What can hang from each mark
tinev: zepo
zepo: boga kofa
boga: dagip zepo
gaki: dagip zepo
fibe: zepo
dagip: boga fibe kofa tinev
kofa: gaki tinev

Each row was made from one small tree. Brackets hold a mark, then the marks that hang from it, in alphabetical order. Every link used is in the known rows. Write each row's tree.
Known rows
[boga zepo]: [  1   6   5  -7   2   0   3   2   2  -3   2  -3   1   8   6  -7   2   3
  -2  -1   3   3   8   2  -3  -3   7  -3   2  -6  -2  -5   0   2   2  -6
 -18   0  -1  -2   2  -6   2   0  -4  -2  10   2  -3  -2   1  -1   6   7
  -2   1   0   1  -5  -3   8   0]
[dagip boga fibe [kofa gaki]]: [  0 -23 -10 -25  -7   4   1  10   8  -5  13  12  -5  -7 -10   9   0   0
  10  13   7  -1 -25  -9  -3   2  -9   1  -3  -3 -19   4   6 -16   9   3
   7   2  -3  22   5   0   3   4   4   1  -6  -3  -6  -6  -6   4  -8  -2
   4  -1  -5  -6  -2   9   2   3]
[zepo boga [kofa gaki]]: [  0  17  -2   8   2   5   4   0   4  -4  12  -2   2  -7   1   5  -3   8
   7  10   4  -6   4  -1   1   4  18 -11  -5  -2  17  -7  -7   1  11   5
  17  -2   4  14   5   8  -2  -1   4  -5  11   5   0  -2   1   6  -2  -6
 -13  -1   0   0   4  -8  12   5]
[boga [dagip [kofa tinev]] zepo]: [  5  16   6  -5   0   4   6  34  -3  -1   5   7  -1  -5  -6 -12   4   2
  -3 -10   8   2   4  -3   2 -10   3   2  -1  -8 -18  -3  -1 -14  10  -1
 -32   2  -3   4  -4 -12   5   3  -2   0  -6  -1 -11 -15   8  -3   6   8
   1  10   7  -1 -14  -1   9   2]
[tinev [zepo kofa]]: [  3  -4  -4   2  -1   4   8 -11   0   6   8  -2   4   1  -3  -2   1   7
   3   6  -2  -5   0  -1  -2  -1  10 -11  -5   5  20  -7  -4  -1   6   4
   3  -1   1   1   1   2  -1   0   2   2   0  -5  -2  -8  -6   4   4  -2
   0   0  -3  -3   6  -2  -6  -1]
[dagip [fibe [zepo boga [kofa tinev]]]]: [  7  -5  -1  -3  -3   4   4   4  -1  -4  11  21   0  -3   4  -2   0  -1
   6   8   6  -1   3  -2   2  -6   7  -5  -2   5  17   5  -5   6   5  -1
   1   2   4 -16  22   0  -1   2   2  -7   0   1  -6  -1  -3   5  -7  -3
  -9  -5   6  -8  -5  -4   0   2]
[fibe [zepo boga kofa]]: [  3  14   2   3   2   4   9  -4   8   0   8   5   3   1   7  -3  -5  -3
   6   9   2   3   3  -5  -1 -11  12  -8   0   5   3  -1  -9   8   2   1
   8   1   6 -11  24  -3  -2  -1   2  -8   9   2  -2   3  -2   6  -6  -3
 -14  -4   5  -8  -3  -6   0   0]
[tinev [zepo boga [kofa [gaki dagip]]]]: [ -1 -16  -8   2   5   6   2 -11   4   0  10 -12   3  -8   0   1   1  11
  10   8   2 -16  12  -2   3   1  21 -19  -7  -4  24  -9  -6   1  15  -2
  12   6   3   2  -2  -3  -2   1   4  -1  12  -2   1  -8   1   5  -5  -7
  -6   0  -3  -6   7 -10   2   3]
[boga [dagip fibe kofa [tinev zepo]]]: [  8 -15  -5 -24  -3   4   7  39  -1  -8   8   5  -2  -9 -15  -6   5  -2
   3   7   7   0 -15  -6   2  -8  -7   5  -2   3 -34   8   2 -20   9  10
   2  -3  -5  15   3 -14   4   5   9   6 -10  -2  -3 -20 -12   3 -10  -2
  13   2  -4  -5 -15  11  -8   2]
[dagip boga [fibe zepo] [kofa gaki] tinev]: [  3 -28 -13 -34 -10   3   5  20  13  -9  14  18  -5  -8 -11   5  -1 -10
   8  14  11   3 -32 -14  -1 -13 -20   3  -3  -3 -52  14   4 -22   7   3
   2   5  -2  16  18  -9   2  11   7   1  -5  -1  -7  -9 -11   4 -16  -6
   3  -4  -6 -14 -14   7 -10   1]
[dagip boga [fibe [zepo [kofa gaki]]] tinev]: [  3 -20  -8 -24  -6   1   6  11   8  -9  15  17  -4   5  -4   3  -3  -8
   8  16   8  -1 -26  -8  -7  -9 -11  -1  -6  -1 -15  12  -3 -10   7   7
  11   0   0   8  17  -1   2   5   7  -2  -1   0  -4  -7 -11   6 -11  -3
  -2  -7  -4 -14  -7   0  -6   2]
[tinev [zepo boga kofa]]: [  6   0  -3  -2   0   6   7 -12   3   2   9  -6   7   4   0   0  -3  11
   8  12   1  -5   4  -2   1   1  21 -12  -1   9  19  -9  -5   2   9   2
  12  -5   3   0   8   2  -1  -1   1  -2   8  -1  -1  -7  -7   6  -2  -5
  -5  -1  -3  -7   3  -3   0   2]
[fibe [zepo boga]]: [  1  -2   2  -6   2   2   1  -4   9  -1   1   2   3   0   8  -4   0  -5
   3   8   3   4   0  -4   3 -11   5  -2   5   2  -8   3  -2   6  -1  -5
   0   4   4 -11  20  -4   0   2  -3  -7  15   2  -1   5   0   2 -11  -5
  -9  -5   4  -9  -4  -3  -2   0]
[fibe [zepo [boga dagip]]]: [  1   3   7  -6   6   4   2  10   8  -2   0  -1   1  -2   5  -8   3  -6
   3   7   6   2  -3  -3   1 -13   5   1   5   0  -3   4  -6   6   1  -1
  -4   3   3  -3  13  -6   3   0  -2  -7  13   2   1   1   2   1 -14  -3
  -7  -3   6 -11 -11  -1   1   1]
[kofa tinev]: [  4  -4  -2   5  -5   1  -4   4  -6   3   2  13   0  -5  -3  -1   3   3
  -2  -9   2  -6   3   1   6  -1  -1   1  -3  -3   8   1   1  -6   4  -5
 -15   3   0  -9  -8   3  -1   4  -4   0 -11  -2  -6  -5   6  -3   4  -2
   0   4   4  -1   1  -4   1   0]
[gaki [dagip [kofa tinev]] zepo]: [ -3 -16  -9   0   8   6   1   4   1  -2   2   1  -4 -11  -3   0  -8   4
   4 -13   1 -10  10  -7   9   0  -8  -6 -10  -7 -23  -3   7 -19   8 -17
  -3  23   1 -28  26 -20  -6   4   7   0 -30  -7 -10 -11  11  -1   0   3
   1  10   3  -5  -5  -6  -3  -1]
[dagip [fibe zepo] [kofa tinev]]: [  6 -19  -6 -10  -8   4   4  16  -1   0   9  28  -3 -17  -6  -1   2  -7
   2   0   6   5  -5  -8   6 -12 -12   0  -3   1 -19  10   4  -9   3  -3
 -16   7  -1 -12  18  -9  -1  10   3  -1 -16  -3 -11  -4  -2   1  -7  -3
   2  -1   6  -6  -8   3  -9  -2]
[fibe [zepo boga [kofa [gaki dagip] tinev]]]: [ -1  -4  -4  10   4   5   1  -2   3   0   9   7  -1 -16   3   0   0   0
   6  -1   6 -12  13  -3   6 -11  10 -13  -8  -7  14  -1  -8   2  11  -8
  -4  13   6 -14  11  -3  -3   4   2  -7   3   0  -4  -2  11   3  -7  -7
 -14  -1   8  -8   2 -16   2   2]
[zepo boga [kofa gaki tinev]]: [  2  16  -4  13  -4   5   0   5  -3  -2  13  11   2  -9  -2   4  -2  10
   6   1   6 -11   8   2   6   3  17  -9  -8  -4  25  -5  -5  -5  15  -1
   4   0   4   4  -1  11  -3   2   1  -6   2   3  -6  -5   7   4   1  -8
 -13   2   2  -4   5 -12  13   5]
[tinev [zepo [boga dagip] kofa]]: [  6   6   3  -2   4   7   7   4   2   1   8  -9   5   1  -3  -8   1   9
   7  10   3  -7   1  -2   1  -1  21  -9   0   7  22  -7  -7   1  10   7
  10  -4   2   6  -2   0   2  -4   2  -2   9  -2   1 -12  -4   6  -4  -3
  -3   1  -1  -6  -2  -1   3   3]

Write each row's tree
[ -2  25   9   6   6   2   9  24   1  -5   9  -8  -1  -2  -1  -8   6   5
   0  -1   7  -5   5   2  -9  -7  12  -8  -5 -12  22  -9 -10   0  14   6
 -15  -1  -2  20 -12  -3   6  -2   1  -2  13   2  -4  -8   7   2   7   7
  -5   3   4   3  -5  -6  17   4] : [boga dagip [zepo [kofa gaki]]]
[  4   2  -3 -16  -2   5   1  41   3 -17  10   7  -3 -15 -10  -1   1   0
   6  11  11   0  -8  -5   5  -3   1   5   0  -2 -33   7   0 -16  12   8
  15  -5  -1  24   6  -7   3   3   9  -1   3   6  -1 -12  -6   5 -17  -7
   1   0  -3  -3 -15   4   8   8] : [zepo [boga [dagip fibe [kofa gaki] tinev]]]
[  7 -14 -10  -6  -8   6   4   4  -4   8   8  11   2 -12 -12  -1   2   4
   1  -5   2  -4  -2  -6   8  -6  -1  -4  -5   1 -14   0   5 -20   8  -5
 -16   4  -2  -4  -3  -5  -2   9  -2   5 -17  -6 -10 -15  -1  -1   3  -5
   6   7  -1  -4  -3   2  -9  -2] : [dagip [kofa [tinev zepo]]]
[  3  29   7   5   6   6   7  17   2  -5   7  -6   1   2   0  -4  -5   4
   5   6   4  -2   3  -1  -2   1  19  -3  -1   6  15  -4 -11   2   9  12
  17  -6   4   8   5   2   1  -7   5  -6   5   3   1  -5  -1   7  -3   2
 -10   2   3  -4  -5  -4  13   6] : [zepo [boga dagip] kofa]
[  6  19  -1  10  -4   6   3   2  -4  -1  10  12   3   1  -1   1  -7   8
   4   1   4  -4   8   1   6   2  17  -6  -4   5  17  -4  -5  -1   9   0
   6  -4   5  -9   6   5  -3  -1   1  -6  -6   2  -6  -8   2   5   4  -2
 -12   4   2  -5   0  -9  10   5] : [zepo boga [kofa tinev]]
[ -5  -3  -3   8  16   4   6  -8   4  -4   3  -9  -4   2   5  -1 -10   6
   6  -5  -2 -11  11  -3  -1   3   1 -13 -10  -4   9  -8  -2  -1   7  -8
  17  18   3 -26  27 -14  -5  -5  11  -3 -17  -4  -1  -4   6   3   1   7
  -4   4   2  -2   2 -10   1  -1] : [gaki dagip [zepo kofa]]
[  3 -13 -11 -20  -6   3   4  27   8 -14  13  17  -2 -17  -6   3   0  -7
   7  14  10   5 -11 -10   5 -14  -7  -2  -1  -3 -49  12   2 -16   9   2
  11   2   0  11  23 -12   0  12   9  -2   5   5  -4  -6 -10   5 -19 -11
  -3  -6  -2  -7 -15   1  -4   2] : [dagip [fibe [zepo boga]] [kofa gaki] tinev]
[  4   5   2 -14   2   6   2  28   3 -10   6   4  -2  -8  -4  -3  -2   1
   7  10   8   2  -4  -4   3   0   6   6   4   6 -17   4   0  -3   8   7
  11  -4   0  11  10  -7   3  -2   5  -3   2   3   0  -6  -4   5 -13  -1
  -1   1   1  -3 -13   7   8   6] : [zepo [boga [dagip fibe kofa]]]
[ -3   5  -2  10   1   1   8  -2   5   3   9   5   1 -10   1  -1   3  -4
   2   3   2  -2  -2  -4  -5 -13   0 -11  -7  -6  13   0  -8   3   5   3
  -3   7   3   0   9   0  -1   4   4  -4   6  -1  -3   2   2   2  -3  -5
  -9  -5   6  -3   2  -8  -3  -2] : [fibe [zepo [kofa gaki]]]
[  4   5   3  -6  -1   7   3  21   4   0   4  11   1 -12  -2 -10   2  -5
   2   1   8   2  -2  -7   8 -19   1   3   1   1 -21   5  -3  -6   5  -2
 -13   6   3  -6  13  -9   2   5  -3  -5   0   0  -6  -6   5   1 -11  -5
  -6   1   9 -10 -14  -1  -1   2] : [fibe [zepo [boga [dagip [kofa tinev]]]]]
[  0   9  -5  17  -5   2   2   5  -6   3  11  13   0 -10  -6   5   2   6
   2  -6   3 -10   3   1   2   1   5  -9 -12  -7  29  -4  -4  -8  13   1
  -6   3   1   5 -11   9  -2   4   1  -1  -8  -1  -8  -8   8   2   7  -4
  -6   3   3   1   7 -10   6   2] : [zepo [kofa gaki tinev]]
[  4   6   0  10  -2   3   8   0  -1   7   7  18   1  -4  -1  -4   0  -4
   0  -4   2  -1   1  -4   1 -14   0  -7  -7   1  12   2  -7   0   2  -1
 -13   5   4 -18  11  -1  -2   4   0  -4  -7  -3  -7  -2   4   1   3  -1
  -8  -1   8  -7   0  -9  -5  -3] : [fibe [zepo [kofa tinev]]]
[  1 -24  -9  -6 -10   3   0  17   0  -1  12  27  -4 -27  -8   4   7  -5
   3  -1   8  -1  -8  -7   5 -12 -13  -4  -6  -8 -11   9   4 -11   8  -6
 -18  10  -1  -1   7  -5   0  14   2   0  -8  -2 -11  -5   2  -1  -8  -9
   1  -2   6  -3  -4   0  -5  -1] : [dagip [fibe zepo] [kofa gaki tinev]]
[  0  -9  -9 -12   9   7   3  12   9 -15   4  -8  -3  -4  -1   1 -15   4
   8   1   4  -4   6 -10  11  -3  -3  -2  -5  -4 -59  -2   5 -22   9 -11
  24  15   3 -20  41 -27  -6   1  13  -2 -15   0  -2 -12   0   3 -12  -1
  -3   6  -4 -10 -14  -5  -1   2] : [gaki [dagip kofa tinev] [zepo boga]]
[ -2  19   2   6   2   0   9   4   2  -3  10  -4   2   0   2  -1   3   6
   1   0   4  -2   9   1  -7  -3  13 -14  -6 -10  16  -9  -7   1  12   0
 -10  -1   0  11  -4  -1   2   1   1  -3  12   3  -5  -4   3   2  10   4
  -8   1   0   2   2 -10  13   1] : [boga [zepo [kofa gaki]]]
[  4 -20 -12 -18   3   7   3  11   6  -7   5  -8   0  -7  -8  -1  -7   1
   7   4   3  -5   6 -10  12  -7   3  -4  -4   1 -52   1   1 -19   9  -4
  14   5   1  -8  12 -22  -3   5   8   4  -7  -2   0 -16  -5   4 -12  -5
   2   4  -6  -8  -9  -3 -10   2] : [gaki [dagip kofa [tinev [zepo boga]]]]
[  0 -61 -13 -21  -4   4 -11  -7  -2   1   8   7  -5 -11  -6   3  11   8
   9   0   5 -25  -4  -3   4   4  -2  -7  -8 -12  25   1   4 -11  15 -12
 -15  13  -2  -3 -17   0   2   8  -3   4  -5  -9  -5 -14   8  -2  -9  -5
   7   2  -2 -11   8  -3  -5   2] : [kofa [gaki [dagip boga fibe]] [tinev zepo]]
[  1  28  12   3   7   3  12  23   2  -3   7  -6   0   5   0 -12   3   3
  -1  -1   5   1   6   1  -9  -6  12  -4  -2  -3  14  -6 -10   2   9   8
 -12  -4  -1   8  -3  -6   5  -6   2  -3   6   1  -3  -9   4   2   9  12
  -4   4   5   2  -8  -4  14   2] : [boga dagip [zepo kofa]]
[ -2 -11  -9 -12  -1   3   0  10   6 -13  12   7  -2 -16  -1   8  -2   8
   9  11   7  -3  -5  -6   4   5  -1  -7  -3  -6 -15  -2   8 -13  12  -6
  16   9  -1   6  27  -6  -2   5   8  -3  -3   2  -6  -3  -2   3 -12  -7
  -1  -1  -3  -2  -5   3   6   3] : [dagip fibe [kofa [gaki [zepo boga]]]]
[  2  -1  11 -15   5   0   3  27  -1 -10   4   1  -3   4   2 -10  10   1
   0   2   7   2   3   3  -7  -2   4   1   3  -5  10  -1  -2   7   5   1
 -18  -2  -4  10  -4  -8   8  -2   1  -2  10   2  -1  -5   1  -1   0  10
   4   0   4   1 -10   4  10   3] : [boga [dagip fibe] zepo]
[ -3  -4  -7  16   1   4   0   4  -6   1   9   5  -4 -16  -5   4   0   5
   3 -10   3 -16  12   1   3   1   5 -12 -14 -10  27  -3  -6  -6  14  -2
  -5  10   2  -5 -11   0  -3   3   5   0 -12  -3  -5  -8  13   1   4  -2
  -6   5   7   2   9 -15   6   2] : [zepo [kofa [gaki dagip] tinev]]
[  2 -10  -3   0  -3   3   1   5   0  -4  14  21  -1 -14   3   1   4   1
   7   8   8  -5   1  -2   2  -6   7  -8  -4  -2  24   4  -5   4  10  -3
   0   4   4  -6  14   3  -1   5   2  -7   5   2  -5   0   1   4 -10  -7
  -9  -6   6  -5  -1  -6   3   3] : [dagip [fibe [zepo boga [kofa gaki tinev]]]]
[ -4  -2  -1  -5   6   2  -4  19   5 -14   5  -9  -1  -7   0  -1   1   7
   5   3   8  -9  -6  -1   3  -1   2  -2  -3 -12 -10  -2   1 -14  13  -6
  11  10   1  11  11  -4   1   3   6  -3   5   4   0  -7   6   0 -13  -7
  -3   1  -3  -7 -10  -4  11   5] : [kofa [gaki [zepo [boga [dagip tinev]]]]]
